Each row comes from the steps of one walk. Every step used is in the known rows, and no mark comes twice. Write the walk behind each row, first mark first.
In the rows, zero is written as 128.
Known rows
H V S: [141 104 107  93 161 182 140 122 108 105 189 148 156 112 130 158 126 139
 129 112 147 163 160 148  91 155 104 135 113 118  85 151  86 104]
S V H: [148 104 141  24 168 105 143 159 138 129 163 137 130 109  96 163 148 141
 170 115  87 123 124 140 113 177 109  86 117  95 106 141 137  92]
F Z R Q: [199 119 133 114 156 169 100 133 111 141 101 129  87 113  96 166 150  91
 132 129 129 167 150 135  79 170 124 152 148  73 160 140 125 135]
W H V S: [123  91  97  75 189 168 146 105  97 120 187 147 152 101 146 168 142 139
 142 123 147 153 143 154  87 155  98 143 131 124  99 142  83  93]
R W F Z: [186 101 101  92 189 146  98 171 138 126 111  82 131 114  89 160 179 112
 160 127 135 142 117 151  86 144 132 136 140  75 131 114 120 146]
A Q R: [165 108 134  65 130 118 123 156 165 130 137 148 126 117 130 147 147 113
 145 115 128 145 104 101 103 187 117 135 136  65 115 123 140  87]
F Z: [173 106 128  89 181 126 124 137 147 147 104 115 125 143  98 167 154 122
 151 126 126 156 118 143  81 147 135 137 114 103 118 121 127 109]
W H: [142  93 118  45 202 117 116 117 119 143 146 139 137 130  97 164 164 135
 154 126 120 140 117 149  88 164 105 148 143  91 119 130 121 101]
T Z R W H V: [136 109 120  79 211 182 123 132  60 130 176 136 109 100 111 152 141 122
 141  96 120 176 166 160  87 175  88 147 179 105 130 141 103 151]
T Z: [139 111 140  73 178 158 123 165 105 130 136 116 124 152  68 155 121 150
 163 117 106 174 161 140 100 186 108 133 126  81 105 146 131 153]
Q R W H V: [138 109 106  56 192 140 118 128 103 102 182 143 148  81 135 152 157 103
 141  88 127 144 131 148 100 178 106 152 151 108 115 109  99 110]
Z F W H V S: [151  99  88  99 207 184 145  81  87 135 176 146 144 122 132 155 146 155
 135 133 176 167 147 140  27 158 107 120 133 148 107 137  69  98]
W F Z: [169  93 102  96 179 132 111 155 154 136 102 101 124 132  91 149 178 126
 155 143 147 136 116 140  82 126 134 135 142  93 132 126 127 137]
T Z R Q A: [179 136 133  89 135 202  72 156  81 117 108 111  94 112  82 143 126 143
 154 126 137 205 177 139  76 163  93 149 167  78 130 155 122 167]
W F Z R Q: [194 107 114 121 157 170  90 147 116 130 100 115  84 102  92 151 169  93
 136 141 147 152 148 131  78 151 124 150 171  64 170 145 123 162]
Q R V: [155  99 148  71 139 115 123 158 139 102 145 118 124  94  99 122 134  91
 168 102 141 121 123 119 104 201 122 161 127  59  87 127 138 123]
W R V: [159  86 133  92 154 122 120 174 137 110 150  93 112 105  67 111 150 111
 170 120 119 120 111 140  83 173 103 143 123  53  95 160 116 134]
S V H W: [157 103 139  30 170 130 134 147 125 119 173 151 102 125  98 134 142 172
 163 105  83 132 131 120 116 173 128  72 140 115 109 148 124  73]
Z F W R V: [192  96 124 121 175 136 119 148 127 130 138  89 103 125  54  95 156 129
 164 134 149 134 112 127  20 174 114 120 123  79 103 154 102 142]
W R V H: [148  71 160  65 141  95 150 182 131 109 173 106 117  91  79 133 159 113
 175 126  91 113 108 129  90 178 110 115 113  73  96 180 111 116]
V H: [150  88 154  44 154 109 139 149 125 119 170 148 146 124  89 170 157 138
 147 121  89 144 132 129  98 173 122 111 109 102 101 158 116  95]
S V H W F Z: [162  90 111  64 183 125 134 165 150 133 122 109  89 115 109 135 174 156
 178 134 119 120 111 123  98 130 141  77 156 118 139 133 129 105]
Q R W F Z T: [168 105 109 105 158 156 118 135 144 131 127  98 115 107 120 158 184  83
 166 122 178 144 117 133  87 151 156 143 142  89 106 117 118 140]
R Q A: [189 137 112  62 132 172  68 146 110 103 117 106 135 108  91 155 145 147
 148 116 134 182 139 139  94 152 104 139 142  80 113 133 114 131]
W R: [158  96 119  94 159 126 104 165 149 111 151 123 128 134  70 124 163 127
 153 132 103 137 123 145  64 150 104 138 107  79 111 156 106 116]
S V: [159 127 114  46 185 133 112 148 143 134 138 128 125 123  85 144 136 142
 165 109 115 129 126 153 111 171 100 113 129  75 109 118 147 107]
H W F: [164  91 101  76 168 160  90 150 124  99 153 133 116 135  71 113 167 165
 140 125 133 135 140 119  96 138 130 119 169  90 120 150 116 128]
F Z R V H: [167  74 180  83 150 110 160 149 120 143 138 122  86  92 103 151 153  98
 160 127 117 134 129 124  82 171 125 130 138  93 118 164 129 116]
V H W R: [153  76 139  75 148 123 121 167 132  98 181 139 104 131  82 117 167 157
 154 128  75 135 124 117  71 154 126  96 120 114 112 181  89  85]
S V H W R: [151  91 130  59 161 122 126 175 143 109 176 134  91 116  90 108 159 162
 174 123  71 119 117 126  82 158 116  76 126 107 115 168 104  81]
F W: [184 116 125 100 188 131 114 133 130 152 124 121 152 162  74 135 158 139
 137 135 129 153 140 149  44 169 143 127 112 119 113 140 115 115]
Z T: [156 111 126  79 159 158 124  98 121 141 155 144 128 147  88 159 152 126
 139 113 150 161 135 137 101 158 137 137 130  95  85 152 118 115]
W R Z T: [153  93 125 108 135 159 137 150 112 126 148 120 119 141  71 139 147  95
 139 107 146 153 110 139  81 151 125 121 127  85  85 187 117 142]

Which walk is each row?
[189 124 102  85 128 180  60 164 115  86 128 104 103 110  87 112 155 163
 155 123 117 175 131 128  70 139 109 124 149  93 120 156  91 119]  H W R Q A
[149 104 139  88 122 151 141 135 113 121 145 143 130 132  97 150 132  77
 137  91 168 155 122 121  99 179 145 136 132  90  76 157 136 131]  Q R Z T
[179 102 104  67 145 142  92 189 148 106 147 105 134  88 110 142 171 105
 154 114 137 131 110 117 105 177 114 135 163  37 125 117 131 134]  A Q R W F
[176 113 110  95 146 147  90 170 125 102 140 111 119 109  73 143 160 108
 148 125 100 146 128 137  85 175 106 135 119  50 134 156 102 136]  W R Q
[158 115 129  74 182 180 114 132  92 122 142 132 106 158  53 154 118 167
 156 113 133 190 157 116  68 184  94 115 134  79 105 135 123 156]  T Z F
[215 136  94 110 143 179  63 144 118 109 108  90 113 122  70 119 166 157
 151 141 152 184 130 131  10 141 106 113 134 100 126 145  87 140]  Z F W R Q A
[168  96 147  65 127 114 137 165 153 127 137 117 109  88 121 130 135  95
 164 105 142 124  94  98 116 203 113 145 148  39  99 130 148 110]  A Q R V
[147 107  99  83 215 134 137 102 107 148 153 139 150 130 114 137 168 139
 128 120 142 151 130 156  59 150 123 127 151 151 124 135  94 109]  F W H V
[138  96  95  98 203 165 150 103  98 141 171 133 157 119 144 155 152 141
 142 136 154 154 146 161  51 157 117 133 127 149 107 145  74  95]  F W H V S
[152  75 127 105 149 170 131 163 116  99 178 104 101 102 105 112 129 138
 176 128 131 131 130 131  75 175 114 134 117  76  84 173  87 104]  H W R V S
[157  78 163  48 150 128 143 149 102 106 178 135 101 112  89 129 139 152
 157 100  96 135 127 106 116 186 136  98 144 100  95 169 115  94]  R V H W
[145  80 172  47 128  87 154 167 129 102 169 127 129  80 108 143 147  97
 172 108 111 114 119 110 107 205 125 130 117  76  89 149 128 106]  Q R V H
[162  97 103 105 167 155 128 114 144 152 117 107 111 136  99 160 182 115
 156 138 180 148 114 135  89 122 152 132 149 103 109 141 121 140]  W F Z T
[159  87 151  47 156 132 130 139 110 107 178 161 117 137  90 142 148 167
 140 112  85 149 140 110 103 170 139  93 134 121 106 164 107  79]  V H W
[176 104 101 102 175 169 117 129 128 145 125  90 116 122 100 169 181 102
 158 125 167 153 115 145  93 138 150 132 147  89 109 131 114 147]  R W F Z T
[146  68 136  60 133 121 128 177 126  80 170 125 104  85 100 102 167 131
 167 119 131 105 125  93 110 171 138 112 168  86 108 159 117 124]  Q R V H W F
[161 106 112  91 214 160 124 112  92 140 152 135 109  93 132 161 165 104
 133 104 133 162 137 162  72 146 106 150 170 120 143 123 102 117]  F Z R W H V
[143 110  99  54 212 152 119 120  88 116 180 137 149  96 115 163 158 123
 134  89 119 155 130 162 104 164 101 138 156 107 116 121  97 116]  R W H V
[200 118 118 103 191 155 108 107 117 145 130 133 132 167  60 135 152 155
 131 133 153 171 141 127  17 171 131 109 120 115 114 132 107 120]  Z F W
[159 101 137  83 111 151 154 142 126 143 137 142 116 129 117 156 132  81
 133  93 168 158  95 103 111 181 135 122 151  74  87 158 145 119]  A Q R Z T
[186 128 103  82 125 164  66 169 126  95 119  93 125 102  84 132 160 142
 160 130 124 168 126 143  68 138  97 137 132  76 118 151  99 133]  W R Q A
[164  91 121  94 161 146  97 157 137 103 162 136 101 142  71 102 157 156
 149 124  97 143 127 127  67 149 120 118 128 100 112 166  95  98]  H W R
[171 117 151  92 181 191  96 165  76 129 151 119 104 123  68 154 126 116
 150 105 105 181 179 153  77 198 100 150 149  61 120 145 125 163]  T Z R W
[206 132 125 102 135 181  74 135 113 130  85 108  93 104 105 151 151 124
 146 133 150 189 147 140  62 133 112 154 158  96 141 138 119 135]  F Z R Q A
[154  67 129  57 152 133 127 169 111  94 171 118 103 102  78 113 165 152
 158 120 121 114 126 107 114 160 132 100 172  86 109 171 116 128]  R V H W F
[143  81 187  71 147 133 160 169  85 131 160 123  85 100  81 142 127 119
 170 118 103 146 156 125  96 198 106 127 150  73 107 184 134 151]  T Z R V H
[151  86 134  67 145 131 145 207 115 105 158 123  98 121  74 114 134 134
 160  99  84 122 105 125  89 165 113  65 135  99 108 184 124 109]  S V H W R Z
[149 106 156  97 169 175 115 148  93 141 137 142  91 145  70 137 123 134
 145 127 118 179 184 140  71 180 100 153 152  82 122 163 135 158]  T Z R
[194 118 109 122 162 145  95 167 126 126 123  97 125 127  70 131 171 111
 145 141 109 147 129 143  47 180 129 125 114  79 143 157  94 137]  F W R Q
[165  84 133  92 153 139 115 170 125 102 160 105  85 112  71  88 143 137
 166 112 113 122 115 124  86 171 116 129 142  71  97 168 105 120]  H W R V
[154  97 167  98 163 164 130 160  86 138 138 113  77 114  67 122 112 115
 165 112 134 157 165 134  88 196  98 159 161  54 107 166 143 173]  T Z R V
[175  96 132  78 216 142 107 124 101 159 127 120 101 107 109 174 171  98
 155 127 122 152 126 163  60 166 113 161 158  90 147 117 117 112]  F Z R W H
[168 122 142 102 155 192 100 156  73 127 126 128  85 120  72 156 123 113
 140 118 113 182 183 134  93 202 104 149 160  53 149 161 129 174]  T Z R Q
[175  94 125 126 160 132 129 193 122 133 119  99 139 155  52 114 148 105
 140 123 123 144 113 150  31 163 128 114 113 100 109 178 115 143]  F W R Z
[202 122 105 106 135 184  65 152 118 120  83  96  92  94 100 140 169 127
 148 147 167 174 144 136  60 115 110 152 181  84 150 141 119 158]  W F Z R Q A
